Each row comes from the steps of one path. Every step used is in the known rows, and no mark comes twice. Write the path behind each row, first mark first.
Known rows:
pezo/sifi: [ -1 -13   0  -3  -2   4  -4  -3   5  -6  -1   2   2   5   4   7  -5   4
   2  -5   0  -1  -1  -4 -13   5  -4   0  -4  -3  14   9  -2  -7  -4   2]
pezo/mobu/gito: [ -5 -14   8   1  -3   6   8   0   7  10  -5  -3   7 -10  -6   0   5  -1
   1  -1  -2  -2   9   3  -4   2   1  -6   7  -4   4  -3   1  11  -5  -6]
zuper/sifi/sovud: [  9  -6   3   0  13  -7  -6   8  14  13  -6 -11  -2   2   6   1  -2   3
  -7  -3   3  15  -2 -11 -12  -2  -7   0   3   1   8   1  12   1  16   0]
sunemaf/bodo/pezo: [ -4   4   4  -7  -3  14  -3  -4   5   3   7  20   8  -7  -5  -3  -6  10
   2   7 -13   5   2   5  -5 -10   8   5   9  -8  -7   9 -10  -2   8  -9]
bazod/sovud: [ -9  -3   2  -2   0  -6  -4  -7  -4   9   4   4   7   1   9   2   0   2
  -1   6  -8   0   7 -10  -2   6   2  -2  -3   5  19   0   5   8  -2  -1]
bodo/pezo: [-6  0  8  2  1  6 -4 -2  2  1  6 12  4 -5 -4 -1 -2  6  2  6 -7  5  8 -5
 -6 -5  2  1  3 -2  5  4 -4  5  6 -3]
sunemaf/bodo/pezo/sifi/beva/bazod: [  7  19  -9 -12  -4  21  -6  -5   6  -4   4   3 -11  -3   2  -2  -7   4
   9   1  -5   6   0  14 -10  -6  -1  12  -4 -12 -18  13  -6  -8   0   0]
sovud/sifi/sunemaf/bodo/pezo/mobu: [ -9   6  14   4 -19  17   4  -8  12   2  14  12   7 -10 -17   1   8  -2
 -12  24 -12  -2  -5  12   3  -8  24   1  10 -19 -19  -1 -18   0   6   5]
mobu/gito/sifi/beva/bazod: [  2   3 -10  -4  11  -6   3  11  -8   1 -12 -13 -13   6   8   2   7  -8
   9 -16  10   3   5   3   3   0 -16   7  -8  15   0   1  17  10  -4   1]
ragoluf/mobu/pezo/sifi: [ 14 -17   0   4   2  -8  -2   6  -8  -4  -9  15   7   4 -12   9   0  -3
   9  -8   5  -6  -2   1   4   8   4 -13  -3   5   8   4   0  -7   0   2]
sifi/sunemaf: [ -5   1   0   2   0  -5   5  -6  -4  -1   3  -6  -2   5  -5   3   4  -1
  -6   7   0  -1  -4 -11  -3  -3   2  -1   7   1   5   0   4   3   6  11]
mobu/gito: [ 1 -9  1 -3  4 -1  6  1  3  7 -5  1  5 -2  4  2  1  3  4 -9  2  1  7 -5
  2  2 -3 -4  6  4  9 -3  5  9  0 -5]
ragoluf/mobu/pezo/sifi/sunemaf/bodo: [ 13  -4  -6  -2  -6  -1   3  -2  -6  -1  -5  14   7  10 -19  11   1  -2
   5   2   3 -10 -13  11   9   1  13 -11   9  -1 -14   5  -4 -15   7   5]
sovud/bazod/ragoluf/mobu: [  2  -4   0  -7   2  -8  13  17 -19 -11   0  -9   9 -25   2 -16  -2  -4
  -5  -6  11 -17   3  -3  19   7  -1  -3   4  12  10  -9 -12   1  -7  -3]
sifi/pezo/mobu: [ -6 -15  -1   8  -3   3   5  -3   4   7  -1   1   5 -11  -9  -4   7  -7
 -10  10  -2  -3   2   2  -6   0   3  -4   3  -1   2  -4  -7   5   1  -1]
sovud/sifi/beva: [  5   0   0   8   3  -5   3  10   1   4   1  -4  -7  -2   6   1   5  -3
  -8  -1   2  10   0 -11  -1   2  -3   6 -10 -13  15  -6   4  12   3  10]
beva/bazod: [  4   4  -4  -7   6  -3   1  -8 -11 -10   3  -7  -5  -8   9  -8  -3  -3
   0  -2   0   3   2 -10  -3  -1  -4   7   0   6   9  -1  -2   4  -6   6]
gito/sifi/sovud/bazod/beva: [ -7   6  -2  -4   8 -17  -8   8 -10  -4  -5 -15  -6  12  15  -1   4  -2
   4  -3   1  -5   1  -1   3   0 -14   4  -9  17   7   4  17   1  -2   0]
mobu/pezo/bodo/sunemaf/sifi: [  0   3   8  11  -5   7  -9  -1   0  -8  -1  18   1  21 -17   9  -9  14
  14   4  -5   9 -14   4  -7  -6   1   0   5 -13 -21   1  -2 -19   2  -5]
gito/sifi: [-10 -16   1   2   7  -6  -4   9  -7  -4  -5   5   3   9   1   5   3  -1
   0  -5   1   1  -1  -4  -7  -1  -8   4  -4  12  15  10   6   1   0   0]
ragoluf/mobu: [  5 -15   1   2   2 -10   5   6 -10   2  -3   4   5 -11  -3  -4  -3   1
  -1  -9   1  -3   1  -7   3   4   6  -4   6   3  17  -5  -1   4  -2   0]
sifi/beva/bazod/posu: [ 12  24  -4  -7  10  -4   9  -6 -16  -2   6 -25 -18   0   9 -11   2  -3
  -6  -8   9   5   7 -10   0  -8  -7  12  -7  -1   6   1   3   8  -8  13]
sunemaf/sifi: [  4   0   1   0   2   2   2  -1   6  -7   5   8   2   3   4   4  -7  10
   0  -8  -5   2  -4  -5 -16   1   1   0  -2  -5   4   0   1  -5  -6   2]
bodo/sunemaf: [ -8  -5   5  -1  -1   7  -2  -5   1  -2   4   5  -3   5  -6  -2  -8   8
   2   1  -2   5  -2  -9 -10  -6   0   3   7  -8   4   7  -4  -2   1  -1]
bodo/pezo/sifi/sunemaf: [ -8   3   5   1 -10  11  -6 -10   9  -5   7   5   0   9 -11  12   0   4
   2   9  -1  -4   0   2  -7  -1   6  -4   2  -3  -7  10  -3  -9   6   7]
ragoluf/mobu/gito/sifi/sovud/bazod: [  6 -14  -9  -2  10 -18   3  15  -6   1 -15 -11  -5  -2   5  -5  -1  -8
   9 -27  14  -9   2   7  17   3 -11  -8   5  17  -1  -3  13   4  -5 -10]
beva/bazod/sovud/sifi/pezo: [  4   2  -7   0  -6 -11  -4 -15  -6  -4   9   2   1  -7  16  -3   7 -16
  -9  12   0  -5   1  -7  20  10   9  -2  -9  16   9 -15  -7   8 -10   6]
beva/bazod/ragoluf: [ -3   8   1  -6   6   2   7   3 -14 -15   2 -10   1 -16   6 -12  -2  -3
  -5   2   6  -5   6  -6   7   2  -6   6  -6  10   8  -2 -11   3  -5   3]
sifi/sovud: [  1  -3  -3   6  11  -5  -2  -2   6   5  -6  -7  -8   2   4  -5  -6   2
  -1  -7  -1  10   3 -10  -9  -5 -10   1  -1 -10   9   3   8   7   8  -1]
sunemaf/sifi/sovud/bazod/ragoluf/mobu: [ 11   8  -4   0   6  -5  11  14  -2 -13  -2 -12  -1 -16   4 -14 -12   3
  -2 -19  11 -12  -1   5   9   5  -5  -6  -3  -2  -7 -10  -6  -8  -7  -5]
sunemaf/sifi/sovud/bazod/beva: [  7  21  -2  -6   4  -8  -2  -2   4  -6   4 -13  -7   6  18  -2  -6   9
   5  -6  -5  -4  -1  -1  -5   2  -6   1  -7  -1  -3  -6  12  -6  -7   3]
bodo/sunemaf/sifi/beva/bazod: [  7  23  -7  -3   1  11   0  -3   4  -9   6  -7 -22   6   0  -3 -10   8
   8  -9   2   9  -7   0 -17  -5  -4  10  -5 -14 -16   2   3  -8  -8   9]
sifi/sovud/bazod/posu: [  8  15  -2  -7  12 -10   5 -10  -6  -4   6 -25 -13   0  12 -15  -4  -2
  -6 -11   9   0   5 -11   4 -11 -11   3   2  -2   3   3   0   3  -5   2]
sovud/sifi/pezo: [  4 -13  -3   8  -2  -7   1  -1   3  -2   4   8   5  -4   3   0   6  -9
 -13   5   3  -1  -4  -8  10   3   5  -2  -3   3  10 -11 -10   5   2   4]

Write each row's path:
[  6  24  -9  -5   3  -2   0  -6  -2   1   6  -8 -12   3  16   1  -3   2
   5  -4  -5   4   3  -2  -9   7  -2   5 -15  -2  -1  -6  12   2 -11   7]  sunemaf/sifi/beva/bazod/sovud
[ -6   8   2  -4 -13  -3   1 -13   1   5  12   7   7   5   5   5   5  -3
 -12  19  -9  -5  -8  -2  13   4  18   0   3  -5   1  -6  -5   1   2   7]  bazod/sovud/sifi/sunemaf/bodo
[ -7 -17   1  -1   6  -5   1   9  -1   2 -10   4   5   9   2   8   5   0
   6 -13   5  -2   4   1   2   1  -8  -2   0  17  10   5  10   5  -2  -7]  mobu/gito/sifi
[  3  -1   0   4   0  -4  -3  -6  -2  -6  -2   4   1  19 -13  17   7  -5
   4   8   4  -4  -8  -3  -1   0   0  -9  -2   4  -5   8   4  -8   9  13]  mobu/pezo/sifi/sunemaf
[-12   8   9   0 -13  19   4 -10   8   8  10   9   5  -8 -22  -1   4   2
  -5  21 -14  -2  -2  13  -7 -12  17   1  15 -15 -22   6 -12  -1   8   0]  sifi/sunemaf/bodo/pezo/mobu
[ -7  -2  10  -5 -10  23   5  -4  16  14   2  16  12 -15 -13  -2   1   7
   5   6 -12   0   8  19  -2  -7  12  -2  14 -12 -18   4 -10   5   2 -16]  sunemaf/bodo/pezo/mobu/gito
[  8  -1  -5  -4   7  -9  15  16  -4  -1 -11 -18   1 -20   4 -15  -4  -4
   2 -19  18 -13   9   4  26   6  -9 -11   5   7  -3 -13  -1   6  -1 -13]  sifi/sovud/bazod/ragoluf/mobu/gito
[  3 -17   4   3  -1   0   1   6  13  14  -1  -4  12 -11  -8   0  11  -6
 -16  13   2   2  -2   1  -9   3   7  -5   7  11   1  -5  -2   0   8   0]  zuper/sifi/pezo/mobu
[  1   5   3  -4  -4  -9  -4 -13  -9  -6  10  -1   0  -6  19  -2   2 -10
  -5   9  -4  -1   4 -11  12   9   8   2 -10   8  17 -10  -3  10 -13   8]  beva/bazod/sovud/sifi
[ -5  -6   6  -1  -6  13 -10  -4  10  -5   5  13   4   1  -3   8  -6   8
   6   2  -4   1   5   2 -11   0   2  -2  -3  -5   3  12  -6  -7   0  -3]  bodo/pezo/sifi
[  0 -26  -1   1   3 -10   5  16  -9   4 -14   6   8   1  -3   6   3  -2
   7 -21   9  -9   4   6  12   7   1  -8   4  20  12  -2   8   4  -5  -9]  ragoluf/mobu/gito/sifi
[  1  -6  -6  10  -6   0  -3  -1   3  -3  -2   9   6   6  -3   3  -5   7
  -1   0  -4   2 -10   6  -5   2   0   1   3  -3 -10 -10  -5 -14  -1  -7]  sunemaf/sifi/pezo/bodo
[  0   8  -4  -6  -5  22  -6   2  14   6   2  11  -3   2  -4   5  -6  10
   7   0  -7   7   1  13 -13  -5   0   7  -3 -20 -12  15  -4  -7   8  -5]  sunemaf/bodo/pezo/sifi/beva
[ -7 -12  -3   8  14  -9  -7   7   1   1 -11  -3  -8  12   3   1  -2  -1
   1 -12   3   7   0  -3  -9  -5 -15   3  -8   2   8  10  13   2   7  -2]  gito/sifi/sovud
[ -5  -6   8   2  -6  -8  -4  -5  -1   4   9   8   8   0  13   5   4  -3
  -8   9  -6  -1   3 -12   7  10   9  -2  -8   1  23  -7  -1  10  -6   3]  bazod/sovud/sifi
[ -1  -6   5  11   4  -8  -6   4 -14   0  -9  11   7   9 -10   4   3   1
   7   9  -5   9  -4  -5   3  -3  -5   0   3   0   1  -2   3  -1   9  -5]  mobu/pezo/bodo
[-10 -24  -6   9  -3  -7  -4   9  -4   5 -16   5   9  12  -4   7   6  -3
   5  -4   6  -2  -3  11  13   3  -8  -1   6  20  -6  -5   4  -3   2 -16]  mobu/gito/sifi/pezo/bodo
[-14  -7   8   5  -9   7  -8  -2  -4  -2  -1   4   0  10  -9  -2 -10  12
   6   7  -4   9  -7  -3  -6  -5  -2   7  11 -13  -2   3  -6  -9   1  -7]  pezo/bodo/sunemaf
[  1  17  -6  -2  10   2   8  11 -13  -7  -2 -19  -9 -13   6 -12   2  -4
  -5  -1  10   2   7  -5   3   1 -13  10 -12   1   3  -3  -1   8   2   7]  sifi/beva/bazod/ragoluf
[  8  15  -3 -11   6  -9  -6   4  -3  15   2 -19  -6  -1  17   1   7  -5
  -4   8   1  11   5  -9  -4   8  -2   5  -7  15  10  -5  17   7   3   8]  zuper/sifi/beva/bazod/sovud
[ -8 -14   5  11 -13  -3  -1  -9   6  10   7   7  11 -10   1   1  12 -13
 -15  19  -6  -6   3   0  10  11  15  -8  -6   1   9 -12 -10  10  -6   1]  bazod/sovud/sifi/pezo/mobu
[ 11   7  -8  -3   6  -3  18  18 -15   2 -12 -18  -5 -21   1 -11   2  -5
   3 -16  18  -8  11   5  23   9  -5  -2  -3   8   0 -15   1  12  -4  -3]  sifi/beva/bazod/ragoluf/mobu/gito
[ -9   0  10  -2  -9  22   0  -5   9   8   7  17   9 -15 -14  -6  -1   7
  -1  14 -16   3   3  13 -11 -10  12   3  10 -17 -12   8 -15   0   3  -9]  sunemaf/bodo/pezo/mobu
[ 14  20 -11  -3   8   1   4   1   0  -7   3 -10 -16   0  10  -2  -4   2
   3 -11   0   7  -2  -2 -15   0  -6   9 -10  -7  -5  -4   8  -1  -7  11]  sunemaf/sifi/beva/bazod
[ 6 -3 -9  5  1  0  2 -3  9 -4  3  9  4  2  0  3 -2  3 -4 -5 -1 -2 -5  0
 -9  1  2 -3 -1  2 -4 -5 -3 -7 -1  0]  sunemaf/sifi/pezo
[  5   6  -4  -1  11  -3  -2  10  -1 -16  -7  -9  -2   1   0  -3  -2  -7
   5  -4  13  -7   1   3   9   0 -19  -6 -13   2  -9   7  -3  -8   7  -2]  mobu/pezo/sifi/sovud/bazod/ragoluf
[  4 -21  -5   7   9 -13   2  14  -1   9 -21  -2  -2   5  -2   2  -1  -3
   8 -27  11  -3   4   7  11   3  -7 -10   2  10   5  -1  15   6   2 -12]  ragoluf/mobu/gito/sifi/sovud
[  5   4  -5  -4  -3   5  -1  -8   2  -3  -1  12   4  18 -14  13   3   0
   4   9  -2  -4 -13   7  -1  -5   4  -4   5  -3 -17  12  -2 -14  11   7]  mobu/pezo/sifi/sunemaf/bodo
[-15 -11  10  -3  -8  19   0   5  11  10  -4  19  13  -5 -15   4   6   4
   7   2  -9  -3   6  26  -1  -7   7   0   8   1 -19  11  -5   1   0 -18]  sunemaf/bodo/pezo/mobu/gito/sifi
[ 12  35  -2  -6   2  11   7 -11  -2  -9  13 -17 -25  11   2  -6  -9  10
   2 -12   9   5  -3  -1 -10 -11   0  11  -5 -13 -15   4  -2  -9 -16  11]  bodo/sunemaf/sifi/beva/bazod/posu
[ -5   6  14  -5 -12  17   0  -1  17  15   9   4  12  -8 -21   4   8   3
 -12  26 -10   3  -6  12  -9  -8  21   0  20  -4 -22   4  -7  -7  15   1]  zuper/sifi/sunemaf/bodo/pezo/mobu
[-11 -10  -2  10 -10   5  -7  -5  -2   1  -2   6   0   9 -12  -3  -6   6
   2  10   0   5  -9   1   2  -5  -1   3  12  -5 -10  -3 -10 -10   5 -10]  sifi/pezo/bodo/sunemaf
[ -2   7  -2  -9   1  -7  -4 -14 -12  -1   6  -5  -1  -4  15  -5  -1  -4
   2   6  -5  -1   7  -9   3   6   2   2  -4  12  14  -3   3   7 -10   3]  beva/bazod/sovud
[-14  -6   7   9   0  11   0  16   9  15  -9   3  -2  -1 -15   6  13  -2
   7  -3   0   4  13  17  -5  -4  -5  -1  -4  -1 -10   7  10  12   5  -8]  bodo/pezo/mobu/gito/sifi/beva
[  1   4   1  -3  -9   1   6  -6   2  -3   9   4   3   2  -2   3   3  -2
 -13  12  -4  -1 -13  -3   7  -4  14   3   8 -10  -4  -3  -9  -2   5  10]  sovud/sifi/sunemaf/bodo
[ -4   4   3  12  -5  10 -10  -4  13  -3  -3   0 -12  18  -6   0 -19  18
  10  -7  -4  14 -12   4 -16  -7  -6   4   4 -28 -19   1   1 -17   1  -9]  pezo/bodo/sunemaf/sifi/sovud
[  9  13  -3  -4   6 -12 -10  -1  -3  -6  -6  -7  -4  15   8   5   3  -2
  13   2   2  -5   1   0   5   3 -12  -6 -12   6  -3   5  13  -6   2   4]  mobu/pezo/sifi/sovud/bazod/beva
[ -2  14   2  -2  -8 -12   0 -17 -10  -6  13  -9  -4   2  12   3   8 -13
  -9  17  -1  -5  -2 -11  17   8  13  -1  -4   9   7 -12  -1   7  -8  18]  beva/bazod/sovud/sifi/sunemaf
[ -2  -8  -2   7  -6 -10  -4  -8   2   6   7  10  10  -1  10   3   7 -10
 -12  12  -2  -4   2  -8  15  10  10  -6  -8   9  14 -12  -5   8  -1   1]  bazod/sovud/sifi/pezo
[  5  -2  -8  -7   4  -2  -5  -3   8 -10  -3 -16 -10   2  12  -3 -10  -1
   5 -10   5  -1  -2  -2  -8   0 -15   0  -4  -6   1   8   2  -7  -4   0]  pezo/sifi/sovud/bazod
